Known rows, with every step that occurs:
panilad/vavigiv/mabotu/golegiv: [-2.73 -1.23 -2.21 -2.22  2.89  0.96 -0.42  0.66 -1.90  0.45  0.62 -0.39
  1.56 -2.77  4.72  0.95 -1.65  1.96 -0.03  0.00  0.37  4.58  1.50]
panilad/golegiv/mabotu/vavigiv/dupiz: [-1.38 -2.09 -0.88 -1.78 -1.05 -2.08  0.71 -6.71  4.47  2.75  1.07 -1.60
 -4.62 -2.00  3.25 -1.55  4.22 -0.27  1.60  1.90  5.71  0.40 -0.25]
damufa/dupiz/vavigiv/giti: [ 1.48 -0.02  5.93 -0.05 -1.34  1.28 -2.07  2.43 -2.06  0.40 -2.66 -0.11
  2.76  0.11 -4.23 -1.64 -4.82  2.07  3.32 -1.54 -2.82 -1.62 -1.40]
damufa/dupiz: [ 3.95 -2.71  4.11  2.28 -1.65  3.85 -2.60  1.43 -1.05 -1.65 -1.50 -1.41
  0.83  0.92 -3.27  0.41 -1.94  3.43  0.82 -1.09 -1.51  2.39  0.28]
panilad/vavigiv/giti: [-0.13  2.35  0.80  0.98  1.94 -1.87 -0.94  2.09  0.46  1.64 -2.63  0.20
 -1.82 -0.01 -1.21 -2.95 -2.43  1.15  2.38  0.73 -1.18 -1.10 -1.48]
vavigiv/panilad: [ 0.83 -0.45 -0.96  1.70 -0.28 -0.05  1.81  3.97 -1.14 -1.90 -0.06 -1.54
  1.39  0.16 -3.03  0.42  0.35  0.90 -1.64 -0.26  0.67  0.34  0.99]
golegiv/mabotu/vavigiv/dupiz: [-0.37 -3.94  1.09 -1.56 -0.64  1.31  0.48 -4.60  2.47  3.04  0.08 -2.77
 -3.90 -2.21  2.43  0.09  2.67 -0.85  1.03  1.26  3.43 -0.64  1.15]
panilad/golegiv/mabotu: [ 0.44 -0.15 -1.45 -0.38 -0.80  0.70  1.46 -1.81  3.24  1.85  0.88 -0.23
  1.62 -1.45  3.07 -0.89  4.30  0.07 -1.42  2.25  1.78  3.27  0.68]
golegiv/mabotu/vavigiv/dupiz/damufa: [ 0.50 -4.48  1.21 -1.17 -1.43  2.42 -0.86 -5.16  0.07  0.81 -0.06 -1.62
 -4.61 -0.81  2.35  0.22  1.16  0.44  3.48  0.11  3.15  0.05  1.29]
golegiv/mabotu/vavigiv/panilad: [-1.45 -3.45 -1.01 -2.46  0.32 -0.58  3.51 -0.94 -1.15  3.30  0.80 -2.12
  1.33 -3.05  1.46  1.20  2.50 -3.32 -0.21 -1.87  0.64 -1.66  2.02]
panilad/golegiv: [ 1.97  1.58 -0.66  1.56 -0.88 -0.06 -0.72 -0.06  2.69 -1.10  0.29 -0.77
  0.32 -0.72 -0.33 -0.67  2.53  3.06 -0.52  2.38  2.39  3.82 -1.09]
mabotu/vavigiv/panilad/golegiv/giti: [-2.71  0.98 -3.50 -0.75  1.14 -6.61  0.50 -1.23 -0.82  0.58  1.05  0.96
 -2.29 -2.19 -1.42  2.70  3.40 -1.24 -0.76 -0.18  1.82 -3.40 -4.07]
damufa/dupiz/vavigiv/mabotu: [ 1.42 -4.24  3.81 -0.64 -1.04  3.27 -1.79  1.69 -5.41 -0.37 -2.00 -2.90
  5.69 -2.29  0.06  1.16 -4.58  1.64  1.12 -0.76 -2.17  3.66 -0.59]
mabotu/golegiv: [ 0.35  0.55  0.16 -0.81  0.31  4.09 -0.91  1.51  1.75 -1.15  2.20  0.36
  1.57 -1.01  0.50  1.74  1.51  3.26 -1.27  0.21  1.03  3.19  2.50]
giti/golegiv/panilad/vavigiv: [ 0.71  2.18 -1.38  1.92  0.98 -3.38  0.91 -0.71  0.26 -1.48  0.03  1.15
 -1.41  2.20  1.34 -0.01  0.10 -3.70 -0.81 -0.06 -2.51 -0.85 -0.29]
vavigiv/mabotu: [ 1.95 -2.29 -2.97  1.16  1.04  4.19 -0.80  2.81 -1.97  0.89 -1.49 -2.08
  3.25 -2.00  1.66  1.58  0.45  1.40 -2.79  1.95  0.48  5.06 -0.24]
damufa/dupiz/vavigiv/panilad/golegiv: [-1.00 -0.79  4.41 -0.25 -2.84 -3.96  0.81  0.75 -2.16 -3.51  0.45 -1.17
  3.46  0.08 -4.09 -1.48 -3.34  2.02  3.20 -2.11  0.16  0.01 -0.56]
giti/golegiv/panilad/vavigiv/dupiz: [-0.14  1.61 -1.68  2.41  0.05 -4.18  0.27 -2.74  2.37 -2.86 -0.04  0.72
 -5.81  4.24  0.14 -1.55 -0.72 -3.08 -0.04  0.78  0.91 -2.24 -0.41]
damufa/dupiz/vavigiv/giti/golegiv/panilad: [ 1.42  1.67  2.01  0.46 -1.18 -0.40 -0.91  1.17 -1.40 -0.64 -1.17  3.08
  2.02  4.35 -3.46 -0.50 -3.39 -3.79  0.59 -3.15 -4.61 -5.07 -1.31]
golegiv/panilad: [ 1.43  0.52  0.66  2.05 -1.05  1.45  0.89  0.08 -0.18 -1.55  0.50 -0.80
 -2.00  0.77 -1.31  0.79  2.17  0.92 -3.21  1.36 -0.82 -0.68 -0.14]
vavigiv/giti/golegiv/mabotu: [ 2.09  1.40 -5.63  0.39  1.84  2.68  0.68  2.38  3.19  4.50 -0.99  3.13
  3.90  2.18  2.06 -0.10  2.19 -5.97 -2.44 -0.57 -1.54 -0.76  1.12]
mabotu/vavigiv: [ 1.99 -1.33  1.86 -0.41 -0.03  1.42 -1.15 -1.07  0.25  1.67 -0.45 -2.78
 -0.55 -3.52  0.46  1.86  1.66  1.02  1.12  0.70  0.86  1.48 -0.79]
vavigiv/dupiz: [ 2.01 -0.70  0.62  2.48 -1.18  2.07 -1.22 -0.28  2.51 -2.00 -0.81 -2.02
 -3.67  1.04 -2.13 -1.14  0.34  3.31 -0.33  2.83  3.39  1.59  0.06]

Rows:
[-4.08  3.40 -0.25 -1.64  2.04 -2.14  0.59 -0.06  0.36  0.26  1.03  3.39
 -4.73  1.77 -0.20 -1.90 -1.16  0.97  0.15 -1.49 -1.30 -4.46  0.52] => mabotu/golegiv/panilad/vavigiv/giti
[-3.37  0.01  0.40 -2.49 -1.57 -4.29  5.01 -0.71 -0.25  0.53  2.07 -1.26
  5.01 -2.93  1.46 -1.25  1.41 -1.84  0.21  0.36  1.22 -0.10  1.10] => dupiz/vavigiv/panilad/golegiv/mabotu
[-2.31 -0.98 -0.04 -3.62  0.96  3.33  0.00  1.59 -3.05  0.23  1.69 -1.19
  6.38 -4.46  3.94  2.71 -1.01  1.48 -1.03  0.75  0.05  4.54  1.42] => dupiz/vavigiv/mabotu/golegiv
[ 1.46 -0.32  1.20 -1.27 -0.18  1.74 -0.25  1.30  0.08  3.23 -1.51  2.35
  6.46  1.72  0.45 -0.55 -2.85 -5.37  1.55 -3.18 -4.29 -1.99  0.76] => damufa/dupiz/vavigiv/giti/golegiv/mabotu
[-2.43  0.47  2.26 -0.13 -1.43 -6.01 -0.11  0.45 -3.79 -2.88  0.68  1.06
  1.79 -0.23 -4.42  0.85 -2.24  0.66  0.97 -1.48 -1.37 -3.07 -3.35] => damufa/dupiz/vavigiv/panilad/golegiv/giti
[ 3.02 -0.28 -3.90  0.73  0.56  3.14  1.10  0.63  2.58  2.36  0.30  0.71
  4.97  0.41  3.73  1.80  3.16 -4.87 -2.97  0.27 -1.34  2.70  2.11] => giti/golegiv/mabotu
[ 1.66 -2.78  2.20  0.71 -1.59  1.94 -3.18 -3.43 -0.51 -2.11 -0.68 -1.84
 -5.97  0.00 -0.83  0.50 -0.39  3.08  4.18  0.68  4.00  0.63 -0.35] => mabotu/vavigiv/dupiz/damufa
[ 0.43  4.18 -1.13  0.21  0.28 -1.56  0.94  1.90  0.13  0.21 -0.39  2.58
  2.35  2.32 -1.11  0.17 -0.22 -4.78 -1.37 -0.14 -2.92 -4.61 -1.44] => dupiz/vavigiv/giti/golegiv/panilad
[-1.50 -0.31 -3.48 -0.43 -0.62 -2.11  4.12 -0.16  1.45  0.60  1.89 -0.01
  2.04 -0.19  0.78 -1.17  3.40 -1.31 -1.74 -0.03  2.10  0.66  1.49] => vavigiv/panilad/golegiv/mabotu
[ 2.74  1.46  2.27  0.56 -0.42  0.94 -2.36  3.20 -0.30  0.32 -2.21  2.08
  5.32  2.48 -2.92 -0.36 -4.39 -2.69  2.54 -2.59 -3.59 -1.27 -0.89] => damufa/dupiz/vavigiv/giti/golegiv
[ 1.93  3.65 -4.71  2.22  0.98  0.54 -0.14  2.55  2.00  0.61 -0.89  3.80
 -0.40  4.74 -1.83  0.08  1.82 -4.37 -3.31 -0.52 -1.82 -3.75 -0.97] => vavigiv/giti/golegiv/panilad
[ 2.04 -1.68  7.80  0.21 -2.60  1.62 -1.76  0.78 -2.85 -1.80 -1.02 -2.69
  3.70 -1.51 -2.52  0.10 -4.13  2.82  2.75 -0.76 -2.46  1.70 -0.24] => damufa/dupiz/vavigiv
[-1.66 -1.43 -1.50  0.38  1.47 -1.70  1.02 -0.48 -3.83  0.13 -1.14 -1.24
 -1.93 -1.04  2.51 -0.02 -1.13 -0.40 -1.72  1.18 -1.74  0.87 -1.22] => golegiv/panilad/vavigiv/mabotu
[-1.06  1.05 -0.04 -0.57 -0.27  2.91  0.85 -0.33  0.49 -1.95  3.02  1.24
 -1.68  0.90  0.09  1.88  2.48  2.10 -3.32 -0.32  0.22 -0.45  2.21] => mabotu/golegiv/panilad
[-4.10  0.92  1.27 -0.91  0.01 -2.33  0.65 -4.00  1.74 -3.10  2.38  0.73
 -8.29  1.94  0.41 -1.77 -1.08  2.54  0.41  0.45  2.30 -2.41  1.48] => mabotu/golegiv/panilad/vavigiv/dupiz
[-1.48  2.86  0.50  1.15  1.18 -3.24  0.62  0.47 -0.42  0.62 -1.67  1.32
 -5.01  1.81 -1.73 -2.99 -1.47 -0.30  0.41  0.27 -2.10 -4.45 -1.70] => golegiv/panilad/vavigiv/giti
[-0.46 -2.04 -3.90 -1.45  1.89  5.65 -0.71  2.31 -0.96  0.42  1.25  0.00
  3.25 -1.89  3.29  2.79  1.01  2.28 -3.06  0.35  1.28  5.08  1.92] => vavigiv/mabotu/golegiv
[-1.28  1.87 -1.95 -0.64  1.98  2.04 -1.83  1.18 -0.06 -0.41  1.87  2.61
  0.01 -1.29  0.32  4.22  2.42  2.15 -3.66  0.67 -0.63  0.09 -0.41] => mabotu/golegiv/giti
[ 1.18  2.28 -3.85 -0.04  1.60 -1.11 -0.27 -0.38  1.59  2.75 -0.50  2.80
 -2.16  2.48 -0.39  1.21  2.26 -5.63 -1.21 -1.70 -1.15 -5.50 -1.94] => mabotu/vavigiv/giti/golegiv/panilad
[-3.21  1.59  1.66 -1.22  0.76 -1.65  1.23 -2.02 -0.03 -1.89  2.62  1.04
 -3.54 -0.11  1.46 -0.19 -0.32  1.72 -0.11 -0.58 -1.11 -1.08  1.56] => mabotu/golegiv/panilad/vavigiv
[-0.28  1.26 -2.58  1.42 -0.76 -2.84  1.79  1.81  1.24 -2.26  1.09 -0.27
  0.68  0.67 -2.57 -0.99  1.94  1.47 -0.90  0.63  2.87  1.21 -0.07] => vavigiv/panilad/golegiv
[ 1.32  3.76 -3.01  1.42  2.84 -2.35 -1.29  2.92  1.81  1.62 -2.19  2.20
  0.70  2.08  0.21 -1.70 -1.88 -3.57  1.68 -0.46 -1.82 -0.82 -1.34] => panilad/vavigiv/giti/golegiv
[-1.37  0.24 -1.93 -2.77  0.87 -1.26  0.75 -2.84  3.60  6.28 -0.12  1.06
 -1.17 -2.25  2.62 -1.62  3.86 -1.91  1.26  0.13  1.97 -1.64 -1.33] => panilad/golegiv/mabotu/vavigiv/giti
[-0.59  1.05  2.37  1.30  0.10 -2.84  1.09 -1.53 -1.17 -1.45 -0.20 -1.31
 -3.75 -0.16  0.03 -1.01 -0.54  0.71 -0.02  1.13 -1.87 -1.18 -0.52] => golegiv/panilad/vavigiv
[ 2.72 -1.30  1.14  2.86 -1.94  3.02 -2.93 -0.52 -0.16 -4.06 -0.86 -0.77
 -4.27  2.52 -2.20 -0.80 -1.06  4.56  2.08  1.82  3.16  2.09  0.57] => vavigiv/dupiz/damufa
[-1.03 -3.56  3.17 -3.04 -0.40  4.41 -1.72  1.23 -4.26 -0.81  0.79 -0.81
  6.01 -2.38  1.70  2.21 -4.15  2.81  0.83 -2.27 -1.42  3.99  1.47] => damufa/dupiz/vavigiv/mabotu/golegiv
[-0.10 -0.16  2.21  1.93 -0.09 -2.52 -0.91 -1.69  1.59 -1.75 -1.19 -2.28
 -5.41  0.05 -0.94 -2.80 -2.34  2.90  2.69  2.42  2.36  1.07 -0.58] => panilad/vavigiv/dupiz
